Each row was made from one small tree. Brackets hold a mark, then the marks that hang from it, in alphabetical order. Every link used is in the known rows. Write each row's tree.
Known rows:
[seli gopu zuta]: [ -8  -6 -37  10  -6 -10  -4   3  -9   9 -28  -4  -7  19   7   7   2  12
  -5 -10  -7 -11 -13  17 -25   7  -1  19  22   1  -2  19  -7]
[funaf [seli gopu] zuka]: [-13  -8 -37   6  -9  -3 -18  13 -13  15 -27  -9 -21  21   1   4   4   7
   3  -9 -35 -21 -19   4 -20   6  -8  22   5  -3 -10   6  -6]
[liga [firam dudiv fanu nezuv]]: [ 20  -1 -37 -10 -31  -1 -11 -11  -9  17 -16  -2 -13   0   8   8  10 -17
   7   4 -16  15   4  -5 -18   4 -11   6 -23 -17  19   8  -1]
[firam dudiv fanu liga nezuv]: [ 26  -1 -36  -8 -29  -4  -8 -14 -10  18 -27   0 -11   3   7   8   5 -19
  16   3 -10  13   8  -4 -19   8 -13  11 -26 -26  18   6  -1]
[toka fanu]: [ 23  -3 -34   6 -22  -8 -10  -6 -24  14 -19  -4   4   2  11  13   3  10
   3 -12   9   0  -6  16 -33   0  -1  19   5  13  -8  19  -8]
[liga [firam [fanu toka]]]: [ 16  -1 -34  -3 -30  -1  -5  -8  -9   7 -25  -2 -11   4   4   6   9  -9
  -8   6   8  10   6  14 -20   5  -9  -4  -7  -6  -1   2  -5]
[nezuv [firam dudiv liga]]: [ 10  -3 -33  -8 -26 -14 -10  -7 -13  17 -25  -1   6  -2   6   5   7  -9
  24 -15   3   5   1   3 -24  14  -1  13  -4   1  19   1   1]
[vamaz [giri [tokez firam]]]: [ -6   2 -15   7 -21 -14   5  11 -15  38   0   2  15  23  12  25   2   7
  11 -23   9  -1 -19   8 -36 -13   8   6  -7  25 -13 -12 -10]
[funaf seli zuka]: [ -2  -8 -40   3 -17  -5 -17  10 -20  21 -20  -8 -13  16   5   5   4   5
   8 -11 -19  -8 -17   4 -20   7  -6  29   1  -1  -9   8  -8]
[funaf [seli gopu [zuta toka]] zuka]: [-20 -11 -28  16   3 -18  -4  14  -1  -9 -36  -7 -23  30  -3   1   6  18
  -1  -7 -52 -12 -16   5 -30  14  -8  43   6   2 -12   6  -6]
[nezuv [firam dudiv [fanu toka] liga]]: [ 18  -1 -28 -11 -29 -12  -5 -15  -8  -1 -39   1  -3  -3   0   5   9 -20
  18  -1  -2  15  13   7 -27  18  -8  -3 -15 -10  14 -13   1]
[zuka funaf]: [ -2  -9 -43   7 -21  -4 -14   7 -23  25 -12  -7  -7  11   8   7  -1   1
   8 -18   4  -4 -17  11 -23   4   1  19   1   5  -7  14  -8]
[giri tokez vamaz]: [ -4  -1 -21  12 -20 -12  -5   5 -21  30  -6   3  12  21  12  20   4   8
  12 -25   3  -2 -15  16 -33  -5   6  21   2  22  -8  -5 -13]
[zuka [funaf [seli [zuta toka]]]]: [-13 -13 -30  18  -6 -19   1  13  -8   0 -25  -6 -19  29   2   2   5  13
   4 -13 -30   3 -18   2 -33  10  -5  48  -4   9 -12   9 -10]
[zuta [toka fanu]]: [ 23  -4 -30  12 -20 -18  -2  -5 -20   0 -24  -3   3   4   7  11   1  15
   1 -13   0   4  -3  17 -42   4  -1  30   1  16 -10  16 -10]
[funaf [seli zuta] zuka]: [ -9 -10 -36   9  -8 -10 -10  11 -13  11 -25  -7 -15  23   4   4   6  10
   6  -8 -27  -2 -16   4 -21  12  -6  39   5   0  -8  11  -7]
[fige mamiliv]: [  4  -7 -42   6 -29  -7 -15   1 -30  20 -20  -9   9   2  15   9  -4   0
   3 -23  20  -6 -11  19 -22  -6   3  12  11  -5  -1  12 -10]
[zuta toka]: [  8  -6 -40   9 -22 -17  -1   1 -20  12 -22  -4   3   8   8   9  -1  13
   2 -17   7   0  -8  19 -32   6   0  27   7   6  -4  17 -11]
[tokez [firam dudiv fanu liga nezuv]]: [ 22   1 -31 -10 -26  -5   1 -10  -4  24 -20  -1  -7   7   6  13   4 -23
  19   1  -9  13   7 -11 -24   4 -13  -4 -29 -27  12   1   4]
[vamaz [giri tokez]]: [ -2  -1 -20   9 -25 -12  -4   7 -22  32  -8   3  10  18  12  21   3  11
   9 -20   7   0 -19  15 -32  -8   7  21  -3  25  -6  -8 -15]
[zerov [nezuv [firam fanu liga]]]: [  7   6 -21  -4 -32  -5  -8  -6 -16  15 -32   0  -4  -7   1  14   4 -24
  17  -6  -1  28   5  12 -16  24  -8 -24 -21  -2   2   7  13]
[liga [firam fanu nezuv]]: [ 17   0 -34  -5 -32   1  -5  -8 -10  20 -15  -2 -17   1   8   9   7 -13
  -4   7  -4  22   3   5 -12   5 -12  -2 -21 -16   7  18  -2]
[toka fanu zuta]: [ 26  -3 -30  11 -14 -11  -9 -11 -17   5 -23  -2   8   2   6  12   5  11
   1  -7   7  -6  -8  24 -38   4   1  28   0   3  -3   9 -13]
[giri [tokez firam] vamaz]: [ -8   2 -16  10 -16 -14   3   8 -14  35   3   2  16  25  12  25   3   5
  13 -28   5  -2 -16   9 -39 -10   7   6  -2  21 -15 -10  -8]
[seli gopu [zuta toka]]: [ -9  -8 -33  16  -3 -20   4   4  -5  -5 -33  -3  -7  20   3   6   2  18
  -7 -12 -17  -7  -9  18 -33   9  -2  30  18   6  -4  16  -8]
[gopu seli]: [  5  -6 -42   7 -22 -12 -10   3 -18  20 -28  -3  -4   6   9   8  -4  11
  -7 -11   9  -9 -10  15 -28   3  -6  14  20  -1  -6  17  -9]
[giri [tokez [firam dudiv liga nezuv]]]: [ 12   1 -27  -3 -17 -13   3  -6  -3  29  -8   2   3  16   9  19   4 -17
  27 -12 -14   4   0 -10 -34  -2  -2  14 -20   1   7  -7   4]
[zerov nezuv]: [  4  -3 -43   5 -22  -4 -13  -1 -26  25 -19  -4   4   4   9  16  -2  -4
  12 -16  -2   3 -10  17 -25   9  -1   0   7  16  -6  21   1]
[fige dudiv mamiliv]: [  2 -10 -35   6 -38  -8 -22  -2 -33  10 -23 -14  11  -4  17   6  -5  -4
   3 -27  12  -3 -12  14 -18 -14   3   9  17 -19   1   6 -14]
[zuka [funaf seli]]: [ -6 -10 -38   7 -18  -4 -14  11 -20  23 -16  -9 -15  20   7   5   3   2
   8 -14 -12  -6 -21   1 -23   3  -5  27  -5   3  -9   9 -10]
[funaf zuka]: [  1  -8 -44   3 -20  -6 -17   6 -23  23 -17  -7  -5   7   6   7   0   4
   9 -15  -3  -6 -13  15 -19   7   0  20   7   1  -5  13  -7]
[zuka [funaf [seli gopu zuta]]]: [-23 -11 -31  15   0  -6  -8  14  -5   7 -26  -8 -26  32   2   2   6   8
   0  -9 -35 -14 -22   0 -25   7  -7  30   6   3 -10   8  -6]
[zuka [funaf [seli zuta]]]: [-12 -12 -34  13  -9  -9  -7  12 -13  13 -21  -7 -18  27   5   4   6   7
   5 -12 -20  -1 -21   0 -24   8  -4  37   0   4  -9  11  -8]
[gopu [seli [zuta toka]]]: [ -2  -8 -33  19 -10 -27   5   5  -7  -4 -38   0  -6  14   4   5  -2  22
 -10 -10 -10  -1  -6  16 -37  10  -6  34  21   3  -7  17  -9]

Write each row's tree:
[ -3   7 -10   7 -23 -10   5   7 -14  32  -5   3   8  23   9  27   4  -3
   9 -20   5   7 -10   7 -35  -6   1  -7 -16   6 -14 -16  -7] : [giri [tokez [firam fanu]] vamaz]
[ 19  -3 -37  -8 -30  -4 -10 -12  -7   5 -27  -3  -7   4   4   5  11 -13
   3   3  -6   3   7   4 -26   5  -8   4  -9  -7  11  -9  -5] : [liga [firam dudiv [fanu toka]]]
[ 15  -1 -36  -1 -20  -8   6  -6  -7  31 -10  -1  -3  10  10  13   1 -11
  13  -4   3  11   1   1 -22   1  -8   1 -13 -11   0  16   3] : [tokez [firam liga nezuv]]
[ 19  -1 -35  -5 -28  -1   1 -15  -6   5 -23   1 -18   2   5   7   9 -16
  -5  15  -8  22  11   8 -19   6 -14  -6 -17 -11   1   9  -3] : [liga [firam [fanu toka] nezuv]]
[ -5   2 -18   9 -15 -13   8   2 -12  34   5   6   8  23  13  26   3  -3
  17 -18 -10  12 -11   4 -37  -9   2   4 -13  17 -12  -3  -7] : [giri [tokez [firam nezuv]] vamaz]
[ 15   2 -27 -11 -33 -10 -10  -8 -11  13 -32  -1  -1  -4   3   7   7 -17
  20  -8   3  14   6   2 -20  17  -6   1 -19 -15  20  -5   2] : [nezuv [firam dudiv fanu liga]]
[ -1  -2 -37  -4 -24 -11 -17  -5 -22  17 -23  -3  10  -7   6  14   3 -12
  28 -21 -15  10  -6   7 -30  18   3  -4   0  22  10   8   6] : [zerov [nezuv [firam dudiv]]]
[-20 -10 -33  10   1  -8 -11  13  -5   5 -31  -7 -23  28   0   2   7  11
   0  -7 -43 -16 -18   3 -21  11  -7  32  11  -3  -9   8  -5] : [funaf [seli gopu zuta] zuka]
[ 24   1 -33  -3 -30  -2  -2 -10 -12  20 -25   0 -15   3   7  10   3 -15
   6   6   2  21   7   6 -14   9 -15   3 -23 -26   7  17  -2] : [firam fanu liga nezuv]
[ 28  -3 -37  -8 -26  -6  -2 -20  -6   5 -35   3 -12   3   4   7   6 -21
  15  10 -15  14  15   1 -25   9 -15   7 -22 -21  14  -4  -3] : [firam dudiv [fanu toka] liga nezuv]
[ 12  -7 -23  21  -8 -28   4  -1  -8 -16 -40   0  -6  10   3   7   2  24
 -11  -6 -17   4  -2  15 -47   7  -7  37  14  13 -15  16  -7] : [gopu [seli [zuta [toka fanu]]]]
[  9   4 -23  -4 -28  -7  -2 -12 -11   1 -39   2  -6  -6  -2  12   6 -27
  17   2  -6  29  13  16 -22  25 -10 -28 -17   3  -3  -3  11] : [zerov [nezuv [firam [fanu toka] liga]]]
[  4   2 -30  -8 -31  -7 -16  -7 -21  14 -30  -2   3  -9   4  16   4 -20
  24 -14 -15  19   0   6 -26  21  -3 -18 -14   5  10   2   8] : [zerov [nezuv [firam dudiv fanu]]]
[  6  -6 -23  19  -2 -21   3  -2  -5 -17 -35  -2  -7  15   2   9   5  22
  -7  -9 -24  -4  -5  16 -44   7  -3  32  12  16 -11  15  -6] : [seli gopu [zuta [toka fanu]]]
[  5  -9 -21  17  -3 -22  -3   6  -9 -14 -32  -5 -16  20   0   5   9  19
   4  -6 -44   5  -8   4 -39  12  -7  53  -5  15 -18   7  -7] : [funaf [seli [zuta [toka fanu]]] zuka]
[-23 -12 -27  21   2 -16   0  15  -2  -8 -32  -7 -27  33  -2   1   5  14
  -2 -10 -45 -10 -20   2 -34  10  -7  41   2   6 -12   6  -7] : [zuka [funaf [seli gopu [zuta toka]]]]
[ -5   1 -20   5 -16 -16  -2   5 -13  34   1   2  20  26  12  23   6   1
  24 -31  -8  -9 -15  -2 -44 -11   8  13  -4  21  -3 -21  -7] : [giri [tokez [firam dudiv]] vamaz]
[  4   3 -11   4 -20 -14  11   2  -5  37  -1   7   4  21  11  24   5  -7
  19  -9  -6  14  -7  -2 -30 -10  -1   6 -27  12  -6 -11  -3] : [vamaz [giri [tokez [firam liga nezuv]]]]
[-16 -10 -35   9  -9  -1 -15  13 -12  17 -22 -10 -23  25   3   4   3   4
   2 -12 -27 -19 -23   1 -24   3  -6  20   1   1 -10   7  -8] : [zuka [funaf [seli gopu]]]
[ 15  -6 -43  -7 -26  -5 -11 -10 -10  21 -10  -3  -5   3  11   7   8 -10
  11  -3 -16   6  -1  -4 -21   1  -5  19  -9   0  19  13  -3] : [liga [firam dudiv nezuv]]
[ 20   3 -29  -4 -26  -4   7  -7  -6  26 -18   0 -11   7   6  14   2 -19
   8   3   4  19   6  -1 -18   4 -13 -12 -28 -26   0  12   3] : [tokez [firam fanu liga nezuv]]
[  1   4 -10   4 -24 -12  11   3  -9  20 -16   5   6  21   7  25   5  -3
   5  -9   4   9  -7  11 -39  -8   1 -11 -18  15 -18 -28 -10] : [vamaz [giri [tokez [firam [fanu toka]]]]]
[ 11   0 -25   2 -20 -13   1 -13  -9  -8 -39   1   1  -4  -2   9   8  -6
   2   3   7  14   3  30 -31  20  -4  -5 -10 -11   2  -8 -10] : [nezuv [firam [fanu [toka zuta]]]]
[ 17  -1 -36  -9 -33  -2 -16  -5 -12  19 -19  -5  -6   4   7   7   9 -11
   3  -5  -1   1  -1   0 -20   4  -6   8 -12 -13  17   2  -3] : [liga [firam dudiv fanu]]
[ 28  -3 -32  -1 -19  -9  -5 -19  -3  -3 -41   1   0   7  -1   5   9 -13
  10   6  -3  -5   8  14 -31  12  -9  20 -16 -28  16 -20  -9] : [firam dudiv [fanu [toka zuta]] liga]
[  2   4 -12  -1 -27 -12   0   6 -12  32  -9   3  11  20   9  26   6  -4
  17 -19  -3   1 -13  -4 -38 -10   4   1 -24   8  -1 -27  -8] : [vamaz [giri [tokez [firam dudiv fanu]]]]
[  2   2 -14   3 -17 -16  -1   2  -6  34  -3   4  17  27   9  20   8  -7
  28 -26  -6  -8  -8  -6 -40  -8   4  16 -13  13   2 -25  -2] : [giri [tokez [firam dudiv liga]] vamaz]
[ 19  -3 -38  -6 -19  -9   0  -9  -5  28 -12  -1   1  10   9  12   3 -15
  23  -7  -9   4   2 -10 -27   1  -7  10 -16 -11  11   6   3] : [tokez [firam dudiv liga nezuv]]
[  9   0 -32  -9 -32 -10 -12  -5 -19  13 -29  -2   1  -6   6  10   5  -9
  15 -13   3  12  -2   6 -25  14  -2  -2 -10  -7  15   1  -3] : [nezuv [firam dudiv fanu]]
[ 24  -5 -39  -1 -17  -9  -2 -22  -7  -4 -36   2  -5   2   2   9   7 -12
  10  11 -19   6   5  14 -35  10 -10  16 -18 -23  14  -9 -13] : [firam dudiv [fanu [toka zuta]] nezuv]
[  1   4 -13   7 -15 -13  10  -1  -5  34   2   7   5  24  10  23   6 -10
  21 -13 -10  12  -4  -1 -32  -7  -2   6 -22   9  -8  -9  -2] : [giri [tokez [firam liga nezuv]] vamaz]
[ 26  -3 -36  -7 -27  -6  -8 -15  -9   6 -37  -1  -4   6   3   6   6 -14
  12   1   0   1  10   6 -27   8 -11   9 -11 -17  11 -10  -4] : [firam dudiv [fanu toka] liga]
[ 12   0 -35  -2 -23  -6   6  -4 -11  14 -24  -3  -1  10   6  15   1  -7
  -1  -4  14   6   2  14 -31   3  -7 -16  -4  -8 -13   0  -4] : [tokez [firam [fanu toka]]]
[ 22  -3 -33  -3 -21  -6  -8 -16  -1  -4 -30  -1  -1   5  -1   4  14 -11
   1   8  -9  -5   5  12 -30   9  -7  15 -13 -17  17 -18  -9] : [liga [firam dudiv [fanu [toka zuta]]]]
